Each row was made from one walk, in order. Every step used is in the known rows, and no mark comes twice. Write each row's walk.
In the rows, 128 means zero.
Known rows
d r q s f: [126 155 143  86 182 121 151 116 120 127 125 143 160 112 101 105  99 140
 102 105 102 150 155 131 152 159  98 130 115 133]
s q l v: [117 110 109 167 112 151 136 108  96 121 136  99  61 127 154 149 163 116
 148 116 161 105 148 158 102  88 150  71 130 113]
c e: [136 118  93 135 115 140 127 112 134 132 115 106 165 151 113 149  97  96
 126 164 148 116 133 119 129 129 154 150 121 126]
c e q w f s: [107 150 110 108  87 172 108 164 157 141 107 112 123 124  95 160 131  77
 118 126 171 177 104 145 146 130 192 197 155  63]
q l: [126 121 104 170 109 128 144 102  91 132 142 112 139 144 132  99 123 121
 123 114 153  89 142 140 128 103 156 107 135 140]
v l q: [105 124 128 156 144 109 121 110 144 123 110  87 138 132 128 134 119 173
 137 153 125 110 125 126 107  89  79 103 143 140]
s f w q l: [ 56 168 111 172 116 123 159 129 107 128 113 165 175 133  78  71 107  86
  84  71 131  78 149 150 138 104 198  75 114 114]
c e q w: [141 113 129 130  93 173 105 115 152 129 106  95 164 139 109 137 126  94
 112 142 152 154 124 152 173 130 146 156 107  96]
q r: [170 120 121 140 120 117 145 107 131 100 154 116 117 131 151 147 111 128
 152 155 133 116 139 104 116 129 102 124 118 159]
w q: [102 125 123 160 114 124 156 138 134 141 111 158 159 117 127 102 106 146
 113 119 140  90 132 112 117 104 112 137 124 124]
w f: [ 91 144 108 151 122 114 157 142 141  98 120 126 133 123 121 125 122 113
 121 141 184 118 129 103 115  94 145 139 143 120]
e q: [122  95 135 153 134 135 119 127 134 127 113 120 171 116 120  79 134 111
 132 134 111 116 129 135 151 100  91 125 107 141]
r q w: [155 133 160 138  91 146 131 108 138 101 136 122 129 150 147 136 144 179
 104 121 159 142 126 138 140 130 134 162 124 108]
w f s: [ 85 143  90 128 117 124 138 159 135 132 134 148 112 121 122 134 130 111
 140 136 166 130 115 108  95 114 165 174 177 105]
q s f: [ 98 134  91 124 164 126 141 107 133 133 122 117 181 125 131 101 117 100
 115 114 144 103 158 123 142 155 121 112 110 134]
q r d g: [187 108 146  96 136  85 114 145 106 155 148 130  80 136 152 176 138 128
 154 151 132  91 116  76 144 149 125 107 109 183]
f w q: [ 82 136 110 147  94 138 137 145 148 118 112 176 177 130 125  91 122 121
 121 130 120 115 137 127 127 111 153 126 132 130]
d r: [129 120 122 123 140 122 145 111 129 122 146 156 142 111 120 106 104 130
 148 163 143 145 130 104 131 115 104 137 148 136]
d r q: [151 132 163 118 142 121 145 117 119 109 135 155 131 121 110 113 107 168
 125 140 108 153 129 117 128 115  96 151 136 136]
w f s q l: [ 87 139 101 146  93 118 150 167  99 136 150 143  58 109 112 146 160 107
 121  90 162 126 118 139 100 106 191 126 183  87]
c e q: [134 104 120 139 127 150 110 123 139 135  97 100 179 134  92 118 105  81
 119 146 109 128 127 140 153 114 128 141  98 129]
r d: [148  99 124 145 134 133 115 114 124 165 144 148 122 150 142 113 138 125
 144 132 149  90 114  92 135 132 135 139  92 129]
l q s: [101 119  97 113 131 120 104 125 140 132  97  95 159 128 170 106 137 156
 143 151 117 149 109 137 120 158  73 135 135 158]
v l q r: [154 131 144 144 140 102 128 106 140 102 129  75 106 129 140 168 103 174
 150 158 108 122 129 116  99 105  63  92 137 160]
g d r: [155 103 152 111 168 106 136 125 133 134 142 161 144 116 129 115 116 147
 136 161 118 156 107 126 111 136  91 151 156 120]
f s q: [115  98 109 130 109 127 116 147 135 142 154 159  87 116 130 144 168 128
 148 136 116 130 114 124 102 139 127 148 165 104]
w q r d: [177 122 150 142 124 121 145 136 127 165 141 166  94 126 143 142 106 142
 129 104 123  82 118  84 123 140 112 136  77 135]
c e q r d: [208 100 147 119 137 150  97 124 130 160 126 108 113 143 107 158 104  79
 137 133  93 122 115 107 160 147 125 142  50 139]
q r d: [197 110 138 131 132 124 124 111 124 144 162 137  83 144 154 151 125 124
 153 135 133 101 121  84 127 148 119 133  83 150]
g d r q: [175 119 193 107 165 102 135 131 126 121 134 160 134 124 117 120 118 186
 111 135  83 164 101 142 108 137  83 166 145 124]
v l q s f: [ 81 146 112 126 184 110 125 108 142 135 101  74 167 125 121 125 112 147
 115 118 120 109 149 136 126 131  83  81 124 137]

Write each row's walk
[ 59 157  99 111 166 126 105 117 153 111 102  92 185 137 120 112 124 124
 123 129 101 134 153 149 134 133 123  73 135 142] -> v l q s f w
[157 129 134 109 117 113 125 175 135 147 171 164   4 104 127 198 161 111
 153 112 139 134  97  82  99 150 153 156 129  98] -> w f s q r d
[120 107 104 150  95 129 125 139  92 155 163 143  76 121 125 131 161 119
 135 100 123 112 122 146 103 125 168 121 169 105] -> f s q l
[158 115 163  98 143  63  92 152 117 154 114 113  65 130 151 177 143 158
 160 168 113 113  70  86 127 159  83 108 109 191] -> l q r d g
[ 51 170  99 171 130 150 152 115 106 124  98 136 134 135 107 100 116  84
 116  81 150  78 160 160 110  87 202  59 113 106] -> s f w q l v
[ 98 159 124 105 144 137 120 119 136 101 117 134 188 150 119  96 131 118
  96 102  91 139 160 149 147 164 156 116 107 143] -> r q s f w
[ 51 152  95 107 148 114  99 122 153 109  90 118 181 134 129  88 138 108
 128 140 106 153 118 148 139 165 124 103 123 145] -> l q s f w
[103 165 132 145 129 109 161 134 148  98 122 169 151 120  98 123  94  97
 113 115 113 102 147 112 123 132 143  91 100 132] -> s f w q r
[120 169 141 117  86 144 134 157 144 114 134 138  86 132 129 158 149 162
 109 106 173 166 109 132 111 132 178 202 172  76] -> r q w f s
[161 144 172 109 111 144 140 110 135 104 149 150 116 123 129 130 124 181
 118 136 152 183 124 130 148 133 115 163 143 100] -> d r q w
[ 75 132 104 110 154 152 105 128 144 116 104 127 214 122 109  59 137  64
 116 111  88 141 155 158 182 147 135  94  97 143] -> e q s f w
[153 136 137  80 141 137 136 122 118 128 135 138 154 117 141 111 110 170
 120 127  95 175 149 133 145 153  90 153 140 150] -> d r q s
[162 104 123 119 105 118 126 143 134 123 173 147  53 108 143 182 149 128
 160 140 105 141 119 112  94 153 113 139 153 122] -> f s q r
[183 127 183 128 149 104 148 119  78 135 144 144 123 136 111 109 115 179
  97  99  88 147 112 165 115 126 117 138 151 124] -> g d r q l
[178  92 146  76 123  84  95 179 111 179 166 160  17 113 141 209 179 129
 162 137 105 113  96  86 120 174 135 124 140 146] -> f s q r d g
[182  94 173 102 149  98  95 156 111 161 124 122  96 118 131 146 147 110
 148 136  95 105 109  96 172 137  96 102  85 185] -> e q r d g
[150 160 201  98 134 111 151 152 148  94 131 151  99 114 120 155 133 183
  89 121 166 204  97 141 121 134 130 187 166  73] -> g d r q w f
[110 126 103 118 145 129 109 119 141 137 110  70 162 128 164 128 124 172
 132 141 112 131 146 139 118 125  75 106 148 155] -> v l q s
[144 139 135 165 123 157 137  95  79 120 119  85  95 160 153 130 134 154
 131 101 136 101 148 166 100  91 152 107 119 136] -> r q l v
[123  98 111 118 138 156 109 131 131 140 112 103 191 113 154  78 138 108
 128 119  96 139 147 146 166 137  87 127 110 153] -> e q s
[129 108 147 149 100 159 111 117 150 118 125 116 152 121 136  98 152 119
 125 127 155 148 122 145 171 113 110 139 112 106] -> e q w
[183 112 134 128 123 142 119 122 139 117 116  89 145 130 101 158  91  78
 133 152  94 140 137 130 148 131 108 134  88 148] -> c e q r
[174 129 174 126 167 134 137 108  78 132 127 115  84 139 140 133 124 174
 131 108 104 149 122 180  88 110 125 125 150 118] -> g d r q l v
[ 85 141  83 111  95 158 125 151 145 132 111 160 199 125 156  91 128 123
 117 117 107 138 160 139 138 148 147 130 138 143] -> f w q s
[ 70 142 107 144 142 123 129 114 147  93 127 152 174 145  95  94 125  77
 124 140 138 106 142 123 139 122 168  97 118 131] -> s f w
[117 111  92 148 108 157 119 126  90 151 147 117  39 127 152 159 169 114
 166 110 140 116 133 161  78 110 171 107 168  98] -> f s q l v
[101 152 117 140  92 137 151 133 155  91 132 122 115 125 141 143 140 126
 116 138 231 146 124 115 134 110 164 153 151  88] -> q w f
